Known rows, with every way that one mark hangs from another
J644[J764[J154]]: |   36 | -409 |  -73 |  440 |  -33 | -250 | -204 |  156 |  -45 |  168 |   97 |  364 |  201 |   94 |  -72 | -415 | -518 |  279 | -233 |   47 |  -39 |
J196[J286[J667] J644[J764[J154]]]: | -172 | -459 | -176 |  395 |  223 |   47 |  101 |  337 | -145 |  470 |  210 | -111 |  157 |  296 |  -13 | -312 | -698 |  241 | -596 | -112 | -401 |
J728[J154 J286[J196[J644[J764]] J667]]: | -386 | -242 | -596 |   63 |  438 |   98 |  170 |  -49 | -164 |  275 |   82 |   -9 |  203 |  517 |   32 | -278 | -626 | -240 | -651 |    5 | -720 |
J154[J728[J286[J667]]]: |   82 | -414 | -103 |  -71 |   29 |  328 |  127 |  -81 | -731 |   68 | -487 |  648 |   55 |  560 | -117 | -257 | -701 | -312 | -614 |  252 |  -63 |
J764[J154[J728[J286]]]: |   -5 | -372 |  -84 |  201 |  232 |  -27 | -128 |  -31 | -391 | -209 | -399 |  684 |  149 |  365 | -168 | -207 | -857 |  -34 | -594 |  290 |   29 |
J667[J154[J728[J286[J196[J644]]]]]: | -147 |   -8 | -340 |   65 |  482 |  -96 |  108 | -270 | -566 | -170 | -391 |   88 |   79 |  445 |  219 | -229 | -556 | -347 | -568 |  162 | -253 |
J667[J154[J728[J286[J196[J644[J764]]]]]]: | -331 |  -18 | -417 |  256 |  299 | -221 |   97 | -296 | -442 |   13 |  -28 |  -36 |   48 |  421 |  248 | -267 | -428 | -223 | -690 |  143 | -474 |
J154[J728]: |  246 | -180 |   87 |  315 |  -56 |  136 |  -55 | -146 | -762 |   -9 | -641 |  474 |  325 |  380 |   39 | -378 | -374 |  -32 | -194 |  259 |  129 |
J644[J764]: |   94 | -237 |  -92 |  442 | -206 |   17 |  -14 |   36 | -298 |  213 |  -38 |  328 |  184 |  213 |   45 | -461 | -243 |   92 | -168 |   -3 | -115 |
J154[J728[J286[J196[J644] J667]]]: |  -67 | -171 | -296 | -180 |  318 |  346 |  204 | -220 | -762 |   31 | -351 |   93 |  151 |  590 |   97 | -236 | -653 | -470 | -639 |  202 | -390 |
J196[J644]: |  107 | -127 |  -16 |  340 |  171 |  113 |  162 |   74 | -365 |  181 | -196 |   86 |  364 |  240 |   90 | -522 | -441 |    9 | -173 |  -15 | -119 |
J154[J728[J286]]: |  131 | -192 |  -40 |  226 |   63 |  228 |   37 | -138 | -626 | -169 | -520 |  659 |  119 |  511 |  -70 | -269 | -609 | -193 | -485 |  274 |  -78 |
J644[J196[J286[J667 J728]] J764[J154]]: |  -15 | -412 | -292 |  183 | -384 |   58 | -130 |  128 | -132 |  227 |  -51 |  146 |  481 |  271 |  117 | -205 | -452 |  330 | -309 |  -74 | -167 |
J86[J667[J154[J728]]]: |   75 | -348 | -237 |  119 | -112 |   62 |   70 |  -22 | -808 |  157 | -583 |  527 |  238 |   44 |  101 | -114 | -407 |  -96 | -225 |  104 |  147 |
J286[J196[J644] J667 J728[J154]]: | -174 | -185 | -508 | -261 |  190 |  183 |   -2 | -175 | -504 |  111 | -482 | -111 |  660 |  491 |  258 | -459 | -537 |  -78 | -256 |  187 | -252 |
J154[J728[J286[J196 J667]]]: |  125 | -314 | -256 | -271 |  112 |  368 |   18 | -255 | -776 | -112 | -551 |  408 |   16 |  610 |   39 | -150 | -563 | -512 | -505 |  278 | -220 |
J728[J154 J286[J667]]: |  -71 | -504 | -278 |  -80 |  286 |  180 |   82 |  114 | -248 |  118 | -371 |  649 |  146 |  527 | -180 | -237 | -815 | -231 | -477 |  120 | -189 |
J196[J286[J667[J154] J728] J644[J764]]: | -279 | -279 | -356 |  139 | -116 |   18 |  221 |   41 | -361 |  467 |  -28 | -145 |  242 |  429 |  283 | -453 | -415 |  202 | -596 |  -36 | -303 |
J764[J154]: |  225 | -424 |  -23 |  220 |  103 | -124 | -146 |  128 | -166 |  -53 | -274 |  441 |  238 |  162 |  -84 | -366 | -646 |  114 | -114 |   62 |  177 |

Rows
| -108 | -241 | -410 | -428 |   22 |   19 |  119 | -210 | -551 |  155 | -297 | -175 |  339 |  327 |  352 | -478 | -396 | -193 | -282 |   64 |  -71 | -> J286[J196[J644] J667[J154] J728]
|   53 | -461 | -159 |  376 | -104 |  -13 |  -60 |  324 |  -55 |  343 |   60 |  124 |  206 |  173 |  -44 | -123 | -501 |  229 | -224 | -252 | -233 | -> J644[J196[J286[J667]] J764[J154]]
|   82 | -442 | -393 | -456 |  227 |   75 |   99 |  -94 | -370 |  -83 | -244 |  348 | -266 |  392 |   91 | -129 | -562 | -539 | -379 |  -14 | -144 | -> J728[J286[J196 J667[J154]]]
| -127 |   66 | -411 |  171 | -168 |   95 |   16 | -258 | -393 |   93 |  -58 | -192 |  539 |  291 |  379 | -506 | -146 |    4 | -285 |   79 | -381 | -> J286[J196[J644[J764]] J728]
|   52 | -162 | -288 |  300 |  100 |  184 |  -77 |  -17 | -417 | -143 | -792 |  373 |  505 |  602 |  133 | -238 | -494 |  186 | -175 |  186 |  -23 | -> J196[J286[J728[J154]]]
| -120 | -166 | -302 |  360 |  272 | -243 | -111 |   -5 |  -32 |  138 |  205 | -191 |  321 |  132 |  147 | -389 | -441 |  113 | -306 |  -30 | -343 | -> J286[J196[J644[J764[J154]]]]
| -241 | -325 | -467 | -124 |  -59 |  -32 | -105 |  -93 | -280 |  262 |  135 | -195 |  480 |  229 |  228 | -493 | -507 |  143 | -502 |  120 | -326 | -> J286[J196[J644[J764[J154]]] J667 J728]
|   14 | -356 | -305 |  -12 |   20 |  326 |   -3 |   55 | -507 |   93 | -743 |  342 |  424 |  655 |   66 | -260 | -619 |  112 | -309 |  149 |  -69 | -> J196[J286[J667 J728[J154]]]
| -180 | -279 | -107 |  542 |  139 | -291 |  -17 |  179 |   -3 |  347 |  266 |   32 |  377 |   74 |    7 | -548 | -561 |  305 | -393 |  -26 | -239 | -> J196[J644[J764[J154]]]
| -200 | -225 | -500 | -149 |  641 |  204 |  181 |   -8 | -289 |   88 | -239 |   82 |  214 |  528 |   24 | -220 | -746 | -374 | -518 |   42 | -503 | -> J728[J154 J286[J196[J644] J667]]
|  155 | -407 |  -59 |   69 |  110 |   80 |   62 |    1 | -838 |  176 | -690 |  276 |  -47 |  544 |   65 | -196 | -531 | -101 | -411 |  116 |   87 | -> J196[J286[J667[J154[J728]]]]
|  -59 | -380 | -356 |   10 |   -4 |  133 |  179 |   -9 | -701 |  -22 | -462 |  744 |    4 |  163 |   20 |   48 | -590 | -307 | -521 |  160 |  -67 | -> J86[J667[J154[J728[J286]]]]
|  159 | -311 | -259 | -135 | -263 |   98 |   57 |   55 | -420 |   74 | -468 |  220 |  331 |  331 |  247 | -163 | -318 |   -7 | -100 | -125 |  107 | -> J644[J196[J286[J667[J154] J728]]]
|  135 | -215 | -215 | -138 |  208 |  277 |  166 |  -38 | -524 |  232 | -194 | -178 |  217 |  352 |  173 | -392 | -399 | -320 | -196 |  -41 | -267 | -> J286[J196[J644] J667]
| -217 | -381 | -134 |  493 |  201 |   41 |   56 |  121 | -473 |  480 |  -61 |  -91 |  270 |  441 |  -24 | -335 | -766 |  306 | -762 |  121 | -352 | -> J196[J286[J667] J644[J764[J154[J728]]]]
|   -2 | -248 | -535 | -192 |  126 |  185 |   70 | -195 | -726 | -189 | -533 |  523 |  -35 |  204 |  151 |  153 | -465 | -496 | -420 |  130 | -207 | -> J86[J667[J154[J728[J286[J196]]]]]
|   25 | -401 | -107 |  455 | -152 |   22 | -142 |  118 | -389 |  316 | -154 |  180 |  303 |  325 |   -2 |  -87 | -521 |  248 | -426 |   19 | -214 | -> J644[J196[J286[J667]] J764[J154[J728]]]
|   83 | -252 | -261 |    8 |  345 |   13 | -207 | -214 | -427 | -391 | -461 |  457 |   98 |  431 |    4 |  -83 | -734 | -196 | -487 |  285 |  -92 | -> J764[J154[J728[J286[J196]]]]
|   28 | -278 | -342 | -245 |  339 |  357 |  275 |  -86 | -393 |   66 |  -99 |   43 |   33 |  480 |   96 | -266 | -598 | -511 | -507 |  -22 | -458 | -> J728[J286[J196[J644] J667]]
|   41 | -291 | -318 |   86 | -108 |  245 |  -33 |   72 | -377 |   92 | -650 |  264 |  626 |  503 |  145 | -168 | -460 |  145 |  -75 |   -4 | -124 | -> J644[J196[J286[J667 J728[J154]]]]
| -258 | -198 | -342 |   53 |  117 | -180 |  125 | -212 | -679 |  415 |  -73 | -213 |  185 |  320 |  264 | -418 | -296 | -139 | -552 |  117 | -312 | -> J286[J196[J644[J764]] J667[J154[J728]]]
|   39 |  -94 | -434 |  -62 |   86 |   64 | -210 | -279 | -451 | -257 | -724 |  270 |  572 |  447 |  234 | -343 | -347 |  -46 |  -17 |  251 |  -27 | -> J286[J196 J728[J154]]
|  115 | -244 | -122 |  635 |  -43 | -126 | -151 |  229 |   69 |   96 |   26 |  146 |  276 |  135 |   21 |  -64 | -425 |  316 |  -99 | -234 | -219 | -> J644[J196[J286] J764[J154]]
|  -10 | -287 | -157 |  377 | -196 |  -81 |   46 |   27 | -555 |  357 | -279 |  119 |  155 |  342 |  144 | -122 | -260 |   68 | -359 |  -89 | -163 | -> J644[J196[J286[J667[J154[J728]]]] J764]
|  -10 | -251 | -117 |  127 |  169 | -128 |   46 | -158 | -558 | -159 | -489 |  636 |  -22 |  434 |   19 | -239 | -615 | -203 | -532 |  227 |   58 | -> J667[J154[J728[J286]]]
|  -63 | -203 | -247 | -136 |  289 |  -66 |   82 | -242 | -821 |  198 | -464 | -142 |  184 |  367 |  217 | -364 | -447 | -275 | -408 |  172 | -127 | -> J286[J196[J644] J667[J154[J728]]]
